Each row was made from one path, in order. Every step used is in the known rows, and no mark comes twice. Write each row's path.
In the rows, 128 means zero.
Known rows:
kulaf-buret-vutok-rabe: [140 138 147 126 170 115 170 162 156 158 149 101 159  86 114 104 231  74
 152 135 113]
rabe-vutok-buret-kulaf-gigop: [108 130 158  91 118  80 108 135 142 126 156 174  95  61  95  92 134 112
 109 128 112]
gigop-vutok-buret: [131 120 146 109 157  83 120 133 159 124 121 136 122  83 100 127 166 126
 153 145 106]
buret-vutok: [110 135 141 141 128 125 117 141 146 142 139 124 139  89 110 126 174 134
 128 117 111]
maziz-kulaf-buret-vutok: [ 96 138 150 100 173 117 115 159 140 146 140 137 148  86 121 120 205 116
 136  90  65]
rabe-vutok: [121 110 145  90 131 121 108 115 130 121  90 130 122  94 111 116 155 132
 148 126 129]
vutok-buret-kulaf-gigop: [112 143 147 118 117  87 121 141 143 131 186 170 100  88 107  99 114 110
  96 128 111]
gigop-kulaf: [ 98 124 131 130 153 107 107 137 128 156 121 157 141 115 123 135  97 126
 114 103 119]
kudi-maziz-kulaf: [ 85 118 140 124 163 121 124  90 108 129 146 118 141  94 116 125 122  88
 114  79  91]
kulaf-buret-vutok: [117 131 147 119 171 126 138 172 151 145 132 120 151  98 112 117 211 128
 135 123  92]
vutok-maziz-kulaf-buret: [112 114 160  97 187 118 105 131 147 129 122 133 129 121 130 109 158 122
 123  96  63]
kudi-maziz-kulaf-gigop-vutok-buret: [ 93 131 135 124 169  58 122  92 145 126 162 134 119  44  75 124 147  99
 110 104  77]
kudi-maziz-kulaf-buret-vutok-rabe: [106 129 158 125 197 112 169 132 142 159 161  90 169  61 105 100 228  45
 143  99  84]
gigop-kulaf-buret-vutok: [ 92 128 148 121 191 108 122 178 152 167 128 146 164  86 113 122 186 126
 124 105  85]
buret-kulaf: [114 117 154  96 126 131 127 150 115 127 146 154 103 109 135 107 110 100
 123 120 129]
kudi-maziz-kulaf-gigop-vutok-rabe: [113 144 116 131 154  71 183  73 125 135 174 104 120  37  88 119 153  44
 117  98 115]
kulaf-buret: [135 124 137 101 175 129 152 162 135 132 119 123 140 136 135 118 169 120
 136 133 107]
gigop-kudi: [113 167 113 160 134 112 128 143 151 141 137 119 138 125 139 132 129 107
 151 128 124]
kudi-maziz-kulaf-gigop: [ 85 151 118 142 135  95 134  78 114 130 180 131 125  80  99 122 107  98
  78  77  93]
rabe-vutok-buret-kulaf-gigop-kudi-maziz: [ 78 140 155 138 164  77 128 122 154 140 164 124 127  46  82  92 138  70
 120 123 105]
maziz-kulaf-gigop-vutok: [101 157 100 109 124  74 133  95 123 119 153 153  94  60 105 140 122 114
 108  86  98]
kudi-gigop-vutok-maziz-kulaf-buret: [ 95 120 173 116 205 101 127 135 146 132 134 127 132  62 111 127 176 112
 111  93  66]
gigop-kulaf-buret-vutok-gavu: [ 67 123 151 114 178 107 132 157 141 185 137 145 161  75 119 139 190 114
 124  79  56]

Which path is each row?
[ 74 193 120 184 125  78  83 109 175 147 184 133 127  69 108 122 137 116
 106  79  72] -> buret-vutok-maziz-kulaf-gigop-kudi
[100 179 132 149 123  75 121 157 163 142 190 160 113  89 118 106 114  89
 120 128 111] -> vutok-buret-kulaf-gigop-kudi
[ 73 148 128 151 166 110 120 100 125 138 153 109 147  91 124 129 121  70
 133  83  89] -> gigop-kudi-maziz-kulaf
[118 111 171 136 181 127 102 148 177 141 126 111 138  93  99 108 198 146
 116 125  76] -> kulaf-buret-vutok-maziz
[ 99 120 127  99 137 106 158 103 121 142 125 127 121  74 120 152 152 109
 143 100  93] -> gigop-vutok-gavu
[ 88 139 109 120 149  76 147  76 118 121 159 131 108  44  85 135 123  94
  94  83  93] -> kudi-maziz-kulaf-gigop-vutok
[109 118 139 105 198 108 133 168 132 155 114 152 152 123 128 124 139 117
 124 111  99] -> gigop-kulaf-buret
[110 137 119  98 118  87 152 124 122 119 159 160  79  56 101 120 113 102
 104 118 128] -> buret-kulaf-gigop-vutok
[118 108 163  79 150  92 117 155 144 122 138 160  99  70 110 107 145  98
 145 139 109] -> gigop-vutok-buret-kulaf
[ 96 164 109 129 105  91 117 100 121 130 172 158 112  96 121 129 105 119
  94  81  99] -> maziz-kulaf-gigop
[ 75 150 111 107 116  76 144  77 114 142 161 153 105  51 115 151 131 106
 111  66  69] -> maziz-kulaf-gigop-vutok-gavu
[ 76 135 167 154 195 107 131 190 150 178 149 139 172  60 105 134 191 122
 102  99  89] -> kudi-gigop-kulaf-buret-vutok
[131 142 140 146 131 113 154 135 148 157 155 101 148  81 114 114 198  80
 149 130 131] -> buret-vutok-rabe
[112 112 153  80 200 102 114 125 148 121 111 132 120  88 120 116 169 115
 132  97  62] -> gigop-vutok-maziz-kulaf-buret
[ 87 128 161 144 201 109 146 180 134 167 139 149 165  94 124 134 143 113
 100 108 103] -> kudi-gigop-kulaf-buret
[ 90 166 110 189 152  98 157 104 141 142 174  98 140  87  97 127 116  86
  98 115 122] -> kulaf-gigop-kudi-maziz
[ 99 116 185 115 156  90 130 166 141 133 162 157 110  43 106 117 148  94
 121 134 112] -> kudi-gigop-vutok-buret-kulaf
[ 85 151 143 169 161  83 140 131 152 142 192 123 129  71  90 102 121  67
 102 125 103] -> vutok-buret-kulaf-gigop-kudi-maziz
[129 141 129 122 138  65 129 122 162 126 149 147 111  69  85 126 150 129
 119 139 102] -> kulaf-gigop-vutok-buret
[125 126 128 138 139  85 116  87 159 115 137 125  93  71  83 127 122 145
  90 124 107] -> kulaf-gigop-vutok-maziz
[124 157 108 117 126  67 168  92 131 134 171 130 107  56 109 125 152  62
 132 102 122] -> maziz-kulaf-gigop-vutok-rabe
[115 120 146 111 136  88 118 103 154 114 149 146  73  57  89 108 113 124
  88 121 109] -> buret-kulaf-gigop-vutok-maziz
[ 87 154 136 150 119  89  80  92 153 137 176 143 109  68  95 117 135 140
  79  74  69] -> buret-vutok-maziz-kulaf-gigop
[ 81 157 128 171 150  98 157 121 132 142 187 117 123  72  99 111 104  65
  93 111 120] -> buret-kulaf-gigop-kudi-maziz
[113  99 185  64 144 105  92 151 144 127 122 162 105  76 115  85 150 105
 151 138 114] -> rabe-vutok-buret-kulaf
[ 86 189 116 172 127  80  92 100 162 136 175 138 116  96 119 123 104 110
 104  86  86] -> vutok-maziz-kulaf-gigop-kudi
[ 82 118 188 167 204 109  97 161 172 170 143 125 160  59  91 121 181 141
  84 101  74] -> kudi-gigop-kulaf-buret-vutok-maziz
[ 83 134 128  94 115  88 161 104 114 141 167 156  90  44 110 136 125  94
 106  91  95] -> buret-kulaf-gigop-vutok-gavu
[107 192  96 177 111  90 137 130 154 140 172 128 125 108 122 132 115 108
 118 121 124] -> kulaf-gigop-kudi
[107 104 170  68 193 112  89 122 148 124  96 134 127  95 121 100 178 123
 139  94  65] -> rabe-vutok-maziz-kulaf-buret
[ 88 126 151 112 159 122 150 150 140 167 142 121 153  83 121 131 214 114
 133  97  61] -> kulaf-buret-vutok-gavu
